Each row was made from one walk, in order. Every step used is in the known rows, and no mark comes twice. Write each row's walk.
Known rows
tudi/donu/remep: [ -8 -45  -5   5   5 -10   6 -32 -15 -20 -17  -4  16  29   4 -15 -52  -6
  -6  10  15  -6  -9  22  -3 -21   2]
remep/donu/tudi/rugok: [  5 -35  -8  29   9  -7  -3 -21  -5 -16 -14   5  13  27  10  -7 -38 -12
  -4 -12   2  -4  -8  10  -9  -8 -22]
keto/tiri/zarok/takolu: [  5 -48  -4   1 -22  18 -19  -2 -22 -16   5   1  10  21   5 -20 -43 -12
  -6 -12   3   4 -26  17 -13 -20 -25]
keto/tiri: [  7 -30  -3   9 -15   2  -4 -22 -24  -8   1   2  14  21  13 -17 -32 -17
  -4  -4   9   3 -23  17 -12 -12 -13]
tiri/zarok/rugok: [-13 -44   2   3 -12  19 -18  -4  -4 -20   2  -7   5  12  -6   6 -50 -13
  -6 -10  -5   2 -16   6 -24  -7 -10]
donu/tudi: [ -8 -12  -6   9  -4  -5  -8 -29 -12 -21  -2 -10  13  31  14  -3 -30 -13
 -12  -5  12   0 -12  10 -14  -5 -13]
keto/tiri/zarok: [ -4 -36  -5  -7 -27  13  -5  -6 -17 -17   6  -5   6  11   6 -18 -40 -15
   0  -3   4   9 -23  20 -18 -19 -21]
remep/tiri: [  6 -41  -3  14  -5   6 -13 -34 -18 -21 -10  -2  21   8  10  -2 -29 -15
   3  -4   4  -1 -17  22 -13   2 -18]
takolu/keto/tiri: [ 10 -33  -3  18 -24  -2  -1 -28 -24  -9  -8  -8  16  26  14 -22 -24 -15
  -7  -3   9   7 -17  29 -14 -16 -31]
remep/donu/tudi/rugok/zarok: [  7 -36 -10  35   7  -8   3  -9  -7 -20 -18   2  10  25  19  -1 -19  -4
  -1  -5   6  -2  -9   8 -16 -13 -25]
zarok/takolu/keto/tiri: [ 19 -43  -5  26 -19   3 -15 -22 -28  -8  -9  -3  20  35  13 -25 -27 -12
 -13 -11   9   2 -21  25 -10 -19 -36]
tiri/zarok: [-12 -33  -7  -2 -10  15 -10  -5  -4 -27   0 -11   1   8   8  -8 -37 -11
  -2  -1  -5   2 -10  12 -14 -13 -16]
rugok/zarok/takolu/keto: [ 12 -43  -6  40  -3   4 -13 -10 -21 -21 -20 -11  12  30  22 -10  -4   0
 -12  -2   5  -1 -10  15 -14 -16 -34]
remep/donu/tudi: [ -2 -12  -5  20   0   3  -1 -29 -14 -25 -13  -3  19  17  16 -15 -32 -17
 -11 -11  12  -5   1  17 -16  -9 -18]
keto/tiri/zarok/donu/tudi: [-14 -34  -6 -12 -42  11  -5 -23 -21 -23  -2  -8  18  20  -1 -26 -51  -8
  -2 -16  25   4  -4  21 -27 -11 -25]
takolu/zarok/donu: [ -7 -44  -1  34   2  18  -4 -29 -21 -20 -15 -11  15   7  -3 -27 -27   2
  -1 -15  12 -10   2  18 -22  -2 -22]
donu/tudi/rugok/zarok/takolu: [  9 -46 -13  32   8 -11 -18  -6 -10 -15  -8  -3  10  49  15   8 -20   3
  -8  -9   8   0 -26  -3  -8 -10 -26]
zarok/donu/tudi/rugok: [ -4 -45  -9  20  -1  -9  -9 -31  -7 -15 -13  -1  13  35  -1  -6 -46  -1
  -2 -15  15  -5   0   4 -13   2 -17]
donu/remep: [  2 -33   1  -3  11  -2   3 -35 -11 -25  -6 -13   3  26   9  -5 -39 -13
  -7   5  10  -4  -6  16 -10 -13   9]
remep/tiri/keto: [  3 -46   2  12  -7   4  -8 -35 -14 -28 -15  -2  20   4  11  -9 -42 -24
  -4 -13   8   4 -20  26 -15   1 -10]
tudi/rugok/zarok/donu/remep: [ 10 -69  -1  15  11  -7  10 -26 -10 -22 -22  -6  -2  28   1  -3 -36   8
   7   3  16  -6   4   7 -16 -10   0]
zarok/donu/tudi: [-12 -23  -5  10 -12   0  -8 -39 -17 -23 -12  -8  18  26   5 -15 -39  -6
  -8 -12  25  -6   8  11 -20   0 -13]

Write each row's walk
[ 12 -68   0  -2 -12  12 -10 -33 -18 -39 -16 -18  15  19   4  -5 -41  -7
  -5  -4   7   0  -9  41 -14 -19 -31] : donu/remep/tiri/zarok/takolu/keto
[ -5 -48  -5  -3 -18  17 -13 -19 -12 -32  -5  -8  14  -2   6  -1 -37 -13
   7  -3  -2   3 -16  25 -17  -4 -24] : remep/tiri/zarok
[ -1 -49  -7  17 -13  17 -20  -6 -11 -27 -10 -14   8  21  10 -16 -31  -6
 -12  -9  -4   1  -8  20 -11 -20 -37] : tiri/zarok/takolu/keto
[  0 -54   0 -21  -9  12   0 -34 -11 -40  -6 -13   7   5   3   2 -48 -12
   6   3   5   1 -11  32 -17 -10  -9] : donu/remep/tiri/zarok
[-10 -37  -7  -3 -48   7   0 -28 -22 -25 -11 -16  21  24   3 -28 -43  -7
  -6 -15  25   8   4  34 -29 -16 -42] : takolu/keto/tiri/zarok/donu/tudi
[ 13 -49 -13  42   1 -15 -13 -11 -12 -17 -17 -11  12  53  19   4 -12   5
 -11  -8   7   2 -20   9 -10 -14 -44] : donu/tudi/rugok/zarok/takolu/keto
[ -1 -65   9 -17 -11  16  -8 -31 -10 -33  -4 -12  10  12 -12  15 -60 -15
   2  -4   5   2 -17  26 -28  -4  -2] : donu/remep/tiri/zarok/rugok
[ -1 -39  -6   2 -35  10  -1 -11 -18 -18  -2 -13  10  16  11 -21 -32 -14
  -4  -3   2  10 -17  32 -19 -23 -39] : takolu/keto/tiri/zarok
[  4 -62  -6  32   2   0  -4 -11  -9 -15 -20   1   4  22   6  -6 -25   8
   7  -6   8  -4  -1   0 -16  -3 -15] : tudi/rugok/zarok/donu
[ -1 -57  -4   4  -2  -8   3 -44 -23 -25 -22  -1  29  19   2  -8 -52  -8
   1   8  17  -4 -13  35  -6 -14  -6] : tudi/donu/remep/tiri
[  1 -58   2 -14 -34  11  12 -35 -21 -28 -15 -18   8  18  -3 -29 -52  -5
  -2  -4  22   3   9  40 -25 -23 -22] : takolu/keto/tiri/zarok/donu/remep
[  8 -54   7  -6   2  -1   6 -50 -13 -36 -16  -9  13  13   7  -6 -54 -23
  -5  -4  17   2 -14  32 -14  -7   5] : donu/remep/tiri/keto
[-10 -25  -6  18 -13   0  -3 -26 -20 -27 -17 -11  14  26  14  -9 -21   3
  -4  -6  29  -4   8   7 -27  -3 -15] : rugok/zarok/donu/tudi
[  2 -70  11  12   3  13  10 -58 -22 -40 -27 -17  20   1  -9 -24 -51  -9
  -1 -19  28  -5  -2  42 -26   0  -8] : takolu/zarok/donu/remep/tiri/keto
[  9 -40  -5  30   5   8 -17  -5 -20 -20 -10  -3   9  27  20  -6 -13  -1
  -8  -3   6  -4 -16   3 -13 -12 -16] : rugok/zarok/takolu
[  0 -47   4   0   4   4   4 -43 -16 -27 -15  -9   7  20   0 -17 -49  -4
  -3  -2  20 -10  15  17 -17  -7   8] : zarok/donu/remep
[  5 -65   6  14   3  15   5 -57 -27 -33 -22 -16  20   6  -9 -16 -38   0
   8  -9  21 -10   2  39 -24  -1 -16] : takolu/zarok/donu/remep/tiri
[ -2 -50   3   7 -37  13  -9  -9 -15 -12  -2 -11  13  21  -3  -8 -44 -17
  -8 -12   2  11 -21  25 -29 -16 -32] : takolu/keto/tiri/zarok/rugok
[ -5 -49  -8  35   6  -1  -4 -31 -11 -16 -14 -10  15  29  -7 -13 -34   8
   0 -20  13  -5  -9  13 -18   0 -32] : takolu/zarok/donu/tudi/rugok
[  5 -65  10  -3  -6   4   6 -59 -17 -37 -27  -8  18   7  -3 -18 -63 -16
  -1 -14  29  -3   6  33 -20   0   6] : zarok/donu/remep/tiri/keto
[ -7 -65  -9   1 -22   3 -13 -29  -7 -30 -13  -4  18  16  -7   0 -54   0
  11 -17  12   2  -7  20 -20   3 -35] : remep/tiri/zarok/donu/tudi/rugok
[ -3 -55   2 -24 -26  15   9 -30 -21 -27  -5  -9   5  15  -7 -26 -60  -7
   3  -4  22   1   3  28 -24 -19  -3] : keto/tiri/zarok/donu/remep
[  3 -58  -5   6 -13  22 -28 -14 -17 -31  -5  -3  17   7   4  -6 -39  -9
   2 -13  -2   0 -20  22 -13  -6 -28] : remep/tiri/zarok/takolu
[-11 -74   4  -7 -16   6  -6 -29 -15 -27 -16  -5  25  14 -17   5 -73  -9
   2  -1  11   0 -19  32 -20 -13 -10] : tudi/donu/remep/tiri/zarok/rugok
[  7 -60   4  -2  -5   6   0 -57 -23 -31 -21  -7  19  11  -4 -11 -49  -7
   6  -5  24  -9   8  30 -21   1   0] : zarok/donu/remep/tiri
